Each row was made from one path, in order. Every step used is in the known rows, and no mark comes twice. Write each row's path.
In the rows, zero is written as 128.
Known rows
Z, K, M, U, D, R: [125, 157, 123, 112, 108, 129, 128, 139, 115, 140, 105, 130, 138, 167, 133,
 134, 108, 124, 120,  95,  88,  83, 107, 105, 144, 129, 129, 113,  87, 175,
  68,  97,  97, 145]
R, D, U, M: [113, 174, 137, 105, 137, 164, 145, 141, 147, 106,  55, 101, 125, 172, 143,
 140, 133, 125, 128, 134, 116,  66,  87,  92, 164, 147, 153, 117, 116, 155,
  75, 102, 106, 128]
V, M: [139, 149, 120, 131, 120, 128, 137, 122, 120, 151, 136, 115, 123, 144, 141,
 121, 140, 105, 127, 147, 139, 103,  96, 131, 119, 165, 141,  97, 130, 170,
 105,  94, 128, 143]
H, Z, K, M, U, D: [127, 142, 119, 113, 123, 119, 136, 145, 109, 164, 140, 140, 132, 170, 128,
 139, 107, 134, 121, 106,  95,  97, 126, 105, 150, 142, 125, 134,  73, 174,
  63, 114,  94, 167]
Q, S, V, M, U, D, R: [133, 134, 123, 137, 129, 129, 125, 127, 122, 139,  78, 119, 129, 152, 135,
 102, 129,  96, 114, 126, 110,  54,  77, 126, 116, 146, 139, 108, 118, 196,
  82,  88, 101, 128]
D, U: [120, 172, 136, 107, 123, 152, 140, 131, 143, 136,  91, 105, 128, 163, 152,
 134, 140, 111, 120, 133, 131,  90, 101, 113, 137, 161, 147, 106, 131, 147,
  90,  95, 118, 125]
H, Z, K: [121, 152, 127, 123, 115, 122, 140, 132, 136, 163, 154, 116, 135, 158, 135,
 143, 132, 116, 114, 128, 125, 108, 135, 118, 137, 175, 143, 139, 109, 147,
  83, 114, 109, 165]
B, F, V: [116, 187, 137, 129, 115, 144, 139, 103, 135, 136, 140,  90, 137, 167, 128,
 103, 147, 103, 116, 122, 154,  80, 108, 105, 148, 182, 147, 104, 155, 164,
 110, 121, 130, 167]
G, R, D, U, M, V: [108, 167, 141, 129, 152, 164, 149, 142, 140,  86,  34,  94, 125, 169, 147,
 135, 110, 128, 121, 151, 114,  57,  69, 106, 166, 140, 164, 119, 115, 163,
  69, 105,  97, 134]
K, M, U: [136, 150, 128, 124, 123, 131, 131, 133, 114, 154, 118, 126, 136, 160, 139,
 120, 117, 129, 135, 128, 122,  97, 111, 115, 126, 152, 125,  94, 111, 169,
  86,  95, 125, 136]
G, Q, S, V, F: [123, 134, 133, 146, 134, 131, 125, 104, 143, 133, 101, 119, 143, 174, 137,
  98, 141, 115, 127, 139, 148,  60,  96, 118, 124, 168, 156, 127, 160, 150,
  79,  71, 107, 137]
H, Z, K, M, U: [130, 138, 117, 128, 118, 115, 133, 144, 112, 176, 148, 135, 142, 161, 132,
 137, 106, 132, 121, 113, 108, 108, 135, 111, 141, 159, 125, 127,  88, 161,
  70, 112, 111, 164]
S, V, M, K, Z, H: [137, 114, 115, 158, 133, 103, 146, 126, 115, 177, 187,  89, 136, 154, 134,
 118, 147, 120, 103, 132, 132,  71, 106, 134, 140, 158, 145, 127, 103, 176,
  99, 108, 100, 178]
Q, S, V, F, B: [125, 149, 133, 146, 121, 137, 131,  99, 142, 143, 124,  98, 139, 177, 130,
  94, 160, 114, 115, 137, 149,  54,  93, 113, 124, 180, 151, 113, 171, 141,
  93,  84, 103, 142]
B, F: [128, 177, 151, 123, 109, 139, 140, 115, 143, 142, 131,  99, 126, 170, 132,
 115, 146, 117, 120, 134, 154,  88, 114, 113, 132, 171, 142,  96, 146, 157,
 103, 108, 129, 153]
H, Z, K, M: [132, 144, 125, 118, 112, 117, 143, 133, 120, 177, 166, 133, 137, 163, 129,
 142, 116, 124, 115, 114, 115, 107, 133, 121, 141, 156, 133, 136,  88, 145,
  84, 114, 108, 169]
M, V, F: [136, 154, 130, 132, 118, 124, 138, 107, 113, 125, 132,  92, 124, 172, 140,
 126, 143, 118, 119, 168, 150,  88,  92, 125, 122, 159, 147, 109, 143, 152,
  91,  95, 108, 149]
Q, S, V, M: [139, 125, 119, 141, 128, 123, 134, 119, 129, 155, 129, 118, 131, 145, 134,
 100, 145,  97, 120, 152, 142,  69,  92, 146, 107, 167, 141, 110, 134, 169,
 102,  85, 121, 135]
H, Z, K, M, V, S: [153, 140, 113, 132, 110, 101, 137, 125, 103, 179, 168, 133, 142, 170, 123,
 149, 114, 123, 104, 145, 108,  99, 114, 142, 137, 139, 130, 151,  92, 142,
  81, 135, 106, 170]
F, V, M, U, D: [122, 155, 103, 134, 132, 132, 129, 122,  98, 132, 122, 113, 130, 149, 136,
 109, 134, 103, 128, 131, 123,  92,  81, 111, 141, 163, 142,  99, 128, 203,
  93, 113, 116, 154]
G, R, D, U, M, K, Z: [116, 164, 136, 129, 159, 155, 161, 155, 154, 102,  55,  83, 133, 167, 147,
 137, 129, 143, 118, 122, 116,  65,  88,  93, 196, 140, 171, 126,  94, 163,
  65, 106,  91, 148]
R, D, U, M, K, Z: [129, 162, 128, 116, 149, 150, 161, 150, 142, 109,  85,  88, 128, 170, 142,
 140, 141, 142, 116, 127, 118,  61,  97,  95, 187, 137, 161, 126,  93, 156,
  72, 107,  94, 150]
D, R: [128, 176, 145, 122, 110, 143, 134, 123, 146, 133, 102, 103, 128, 153, 143,
 127, 136, 105, 116, 124, 127,  90, 104, 117, 126, 162, 147, 103, 130, 155,
  95,  94, 117, 131]
S, V, M, K, Z: [140, 119, 117, 146, 132, 108, 145, 118, 112, 170, 170,  98, 131, 148, 142,
 111, 150, 118, 110, 147, 139,  77,  99, 144, 138, 156, 148, 110, 113, 181,
 101, 100, 109, 161]
K, Z, H: [136, 155, 135, 135, 128, 121, 143, 132, 145, 160, 166,  98, 136, 169, 133,
 138, 151, 122, 118, 124, 135,  92, 126, 105, 139, 162, 142, 130, 110, 144,
  98, 110, 111, 170]
V, S, Q: [127, 164, 128, 135, 104, 119, 132, 134, 149, 151, 106, 121, 138, 161, 133,
 122, 163, 106, 127, 145, 136,  94,  92, 124, 118, 163, 139, 108, 135, 141,
 102, 125, 130, 128]
G, Q, S, V, M: [137, 121, 121, 153, 140, 129, 128, 113, 131, 145, 108, 133, 136, 147, 137,
  95, 128, 105, 124, 143, 139,  66,  93, 138, 109, 163, 151, 115, 146, 170,
  91,  77, 119, 133]
F, B: [126, 175, 137, 128, 119, 152, 137, 116, 141, 145, 124, 107, 127, 160, 137,
 119, 149, 120, 119, 133, 139,  91, 113, 110, 123, 180, 149,  93, 151, 146,
 103, 100, 118, 144]
R, D: [124, 161, 143, 117, 133, 144, 138, 127, 147, 127,  91, 107, 119, 155, 138,
 129, 145, 115, 137, 131, 134,  79, 111, 109, 133, 161, 147, 110, 128, 158,
  86,  97, 122, 140]
G, Q, S, V, M, K: [144, 114, 114, 155, 142, 127, 135, 124, 120, 135, 111, 125, 136, 138, 136,
  91, 132, 116, 118, 139, 142,  63,  98, 149, 114, 160, 157, 117, 134, 177,
  86,  76, 111, 138]
G, R, D, U, M: [100, 176, 144, 120, 148, 167, 147, 146, 159,  99,  25,  97, 130, 165, 148,
 131, 119, 124, 132, 129, 113,  67,  75,  92, 176, 152, 166, 114, 119, 162,
  69, 101, 103, 127]
Q, S, V, F: [126, 138, 135, 136, 123, 124, 131, 108, 139, 141, 121, 101, 138, 173, 137,
 100, 154, 107, 122, 147, 151,  60,  95, 124, 123, 166, 146, 124, 150, 147,
  89,  79, 109, 138]

Write each row's path
[115, 169, 140, 105, 138, 157, 140, 133, 151, 118,  65, 106, 122, 160, 149,
 137, 140, 116, 128, 127, 124,  72, 101, 100, 148, 157, 148, 116, 127, 151,
  75,  94, 116, 130] | R, D, U
[139, 139, 111, 138, 123, 125, 129, 132, 112, 146, 119, 116, 127, 143, 144,
 117, 131, 111, 129, 147, 134, 106,  96, 123, 118, 169, 132,  86, 132, 186,
  91,  94, 131, 137] | V, M, U
[138, 132, 115, 133, 113, 106, 143, 115,  95, 165, 178, 114, 135, 180, 128,
 145, 113, 133, 106, 138, 119,  95, 116, 126, 143, 145, 139, 144, 101, 141,
  74, 111,  95, 178] | H, Z, K, M, V, F
[121, 145, 132, 154, 133, 145, 123,  93, 146, 134, 100, 116, 144, 180, 132,
  88, 146, 121, 117, 128, 144,  56,  94, 108, 127, 179, 161, 116, 181, 142,
  83,  72, 103, 143] | G, Q, S, V, F, B
[151, 148, 133, 124, 121, 129, 143, 120, 104, 146, 137, 117, 125, 162, 135,
 129, 122, 125, 122, 148, 126,  85, 105, 140, 114, 136, 135, 107, 110, 155,
  98, 101, 117, 145] | K, M, V
[115, 174, 114, 142, 107, 123, 130, 122, 141, 147, 117, 112, 148, 161, 132,
 109, 165,  95, 121, 135, 137,  87,  87, 119, 135, 170, 144, 111, 145, 147,
 109, 139, 133, 140] | F, V, S, Q
[132, 166, 127, 143, 118, 137, 135,  97, 115, 131, 137,  92, 127, 176, 136,
 119, 146, 125, 110, 152, 146,  84,  94, 114, 125, 170, 151, 101, 163, 144,
  95, 100, 105, 153] | M, V, F, B
[138, 172, 122, 125, 119, 142, 142, 132, 122, 122,  87, 101, 131, 179, 143,
 143, 131, 115, 108, 177, 121,  75,  69, 128, 148, 137, 147, 122, 123, 146,
  88, 123, 106, 127] | D, U, M, V, S
[125, 170, 127, 113, 125, 155, 153, 151, 126, 109,  89,  92, 129, 164, 148,
 129, 133, 132, 111, 140, 128,  79,  94, 113, 160, 153, 155, 113, 108, 158,
  87, 100, 100, 131] | D, U, M, K
[126, 156, 124, 115, 114, 122, 133, 140, 115, 158, 119, 132, 137, 168, 127,
 143, 101, 127, 109,  87,  79,  94, 116, 101, 154, 134, 130, 131,  75, 173,
  60, 113,  88, 161] | H, Z, K, M, U, D, R
[129, 161, 122, 129, 134, 141, 160, 154, 134, 131, 135,  80, 141, 179, 141,
 144, 139, 140, 100, 123, 119,  73, 107,  99, 175, 146, 153, 139,  85, 148,
  84, 114,  86, 163] | D, U, M, K, Z, H
[130, 123, 118, 146, 125, 119, 139, 121, 107, 155, 145, 101, 127, 138, 144,
 103, 141, 111, 115, 153, 138,  76,  94, 151, 123, 165, 145, 102, 124, 186,
 100,  95, 110, 144] | S, V, M, K
[142, 155, 127, 127, 129, 129, 157, 142, 126, 131, 142,  92, 133, 164, 137,
 126, 144, 136, 115, 144, 136,  86, 111, 115, 162, 147, 155, 117,  98, 158,
  96, 108, 100, 158] | U, M, K, Z
[123, 166, 133, 114, 140, 160, 149, 138, 127,  94,  64,  97, 119, 174, 144,
 145, 124, 126, 118, 155, 114,  55,  82, 110, 153, 136, 154, 117, 111, 156,
  76, 108, 102, 134] | R, D, U, M, V
[142, 139, 121, 121, 114, 121, 138, 127,  97, 145, 160, 122, 133, 163, 134,
 136, 116, 127, 117, 140, 120,  84, 121, 139, 119, 137, 133, 120, 100, 152,
  87, 102, 112, 156] | Z, K, M, V
[122, 171, 131, 135, 114, 142, 133, 103, 137, 141, 131,  95, 132, 176, 136,
 116, 159, 123, 119, 134, 147,  93,  98,  99, 141, 182, 150,  97, 167, 142,
  95,  91, 111, 150] | V, F, B
[109, 157, 136, 142, 115, 136, 129,  90, 135, 159, 137,  93, 134, 179, 138,
  99, 159, 115, 114, 140, 143,  68,  89, 110, 135, 182, 150, 100, 171, 151,
  94,  93, 105, 150] | S, V, F, B
[142, 159, 113, 152, 127, 119, 150, 108, 109, 152, 184,  81, 138, 155, 127,
 106, 151, 114, 103, 123, 155,  84, 106, 124, 166, 167, 154, 105, 134, 180,
 110, 125, 124, 191] | B, F, V, M, K, Z
[130, 138, 116, 123, 115, 121, 128, 141, 108, 157, 135, 130, 144, 160, 137,
 128, 112, 130, 130, 121, 117,  96, 124, 117, 129, 152, 122, 111, 103, 165,
  78,  95, 121, 148] | Z, K, M, U
[129, 141, 141, 129, 128, 134, 135, 123, 145, 146, 114, 112, 134, 157, 136,
 101, 147, 103, 122, 144, 141,  57, 108, 133, 107, 168, 146, 119, 135, 154,
  98,  88, 117, 132] | Q, S, V
[130, 169, 125, 146, 117, 147, 143, 103, 110, 115, 130,  87, 129, 187, 133,
 118, 142, 132, 108, 163, 137,  76,  82, 112, 144, 161, 156, 103, 153, 146,
  97, 106,  95, 154] | U, M, V, F, B
[124, 169, 118, 135, 109, 138, 143, 142, 128, 121,  75, 109, 135, 180, 141,
 137, 143, 117, 107, 167, 115,  71,  64, 124, 135, 135, 146, 115, 119, 138,
  91, 134, 110, 118] | D, U, M, V, S, Q
[149, 132, 111, 150, 131, 107, 152, 138, 116, 161, 183,  93, 132, 148, 133,
 132, 144, 124, 107, 128, 139,  97, 115, 126, 144, 159, 145, 127,  98, 166,
  99, 108, 105, 180] | V, M, K, Z, H
[128, 157, 106, 139, 124, 130, 135, 108, 111, 143, 147, 103, 135, 141, 138,
 111, 142,  93, 123, 140, 142,  96,  92, 126, 133, 175, 146, 101, 143, 175,
 112, 111, 131, 155] | F, V, M
[134, 158, 127, 133, 117, 130, 143, 115, 107, 113, 125,  89, 127, 182, 139,
 126, 134, 126, 120, 174, 141,  80,  81, 119, 140, 147, 152, 111, 133, 154,
  92, 104,  99, 148] | U, M, V, F
[125, 161, 135, 114, 128, 139, 132, 137, 124, 129,  95, 117, 122, 164, 141,
 121, 135, 119, 134, 135, 122,  90, 105, 108, 130, 153, 136, 102, 117, 182,
  81, 101, 107, 138] | M, U, D
[124, 158, 128, 129, 148, 145, 161, 157, 142, 117, 106,  79, 133, 176, 135,
 150, 142, 142, 108, 115, 113,  57, 103,  85, 188, 140, 157, 146,  84, 152,
  71, 115,  83, 167] | R, D, U, M, K, Z, H
[134, 168, 136, 114, 117, 138, 129, 133, 119, 136,  86, 123, 128, 165, 135,
 125, 113, 123, 125, 103,  98,  81,  92, 105, 141, 128, 131, 100,  96, 182,
  77,  99,  99, 134] | K, M, U, D, R
[132, 147, 122, 114, 108, 124, 136, 132, 118, 160, 153, 128, 139, 161, 134,
 131, 124, 125, 129, 122, 121,  93, 124, 124, 129, 149, 134, 116, 104, 150,
  89,  94, 120, 150] | Z, K, M
[127, 177, 120, 131, 116, 128, 129, 111, 131, 144, 129, 101, 146, 159, 135,
 113, 155,  95, 123, 141, 138,  91,  94, 121, 143, 173, 145, 121, 148, 155,
 106, 128, 128, 150] | F, V, S
[126, 153,  99, 148, 130, 131, 127, 119, 102, 140, 129, 110, 138, 141, 142,
 104, 130,  99, 127, 136, 137, 101,  91, 117, 132, 178, 136,  95, 143, 192,
 100, 108, 133, 150] | F, V, M, U
[119, 144, 126, 137, 121, 127, 123, 119, 114, 149,  92, 115, 126, 154, 141,
 110, 128, 102, 115, 129, 105,  67,  72, 123, 129, 147, 136,  94, 120, 208,
  83,  96, 100, 134] | S, V, M, U, D, R
[134, 164, 126, 120, 134, 146, 158, 149, 131, 123, 112,  88, 134, 173, 147,
 137, 138, 138, 106, 134, 124,  79, 101, 107, 173, 144, 158, 121,  96, 152,
  86, 107,  97, 145] | D, U, M, K, Z
[136, 152, 126, 139, 129, 124, 157, 150, 128, 139, 162,  83, 138, 172, 129,
 134, 144, 140, 108, 132, 129,  80, 117, 105, 161, 152, 150, 136,  87, 155,
  94, 116,  92, 173] | U, M, K, Z, H
[119, 168, 107, 135, 123, 138, 128, 118, 107, 126,  99, 105, 135, 147, 137,
 108, 128,  94, 115, 112, 108,  86,  74, 107, 145, 155, 144,  96, 128, 204,
  92, 110, 110, 147] | F, V, M, U, D, R
[118, 184, 118, 139, 116, 138, 129, 111, 111, 127, 106,  99, 131, 162, 127,
 102, 127,  96, 108, 103, 121,  75,  76, 100, 158, 158, 143,  91, 142, 204,
  94, 121, 114, 162] | B, F, V, M, U, D, R
[126, 169, 130, 120, 126, 157, 149, 134, 116, 109,  93,  96, 125, 176, 147,
 141, 125, 124, 110, 164, 123,  72,  82, 122, 141, 143, 151, 112, 115, 152,
  89, 108, 101, 129] | D, U, M, V
[136, 155, 125, 142, 107, 115, 135, 128, 128, 140, 113, 116, 130, 164, 134,
 126, 154, 109, 118, 166, 135,  86,  88, 142, 104, 150, 139, 112, 131, 142,
 101, 130, 124, 129] | M, V, S, Q
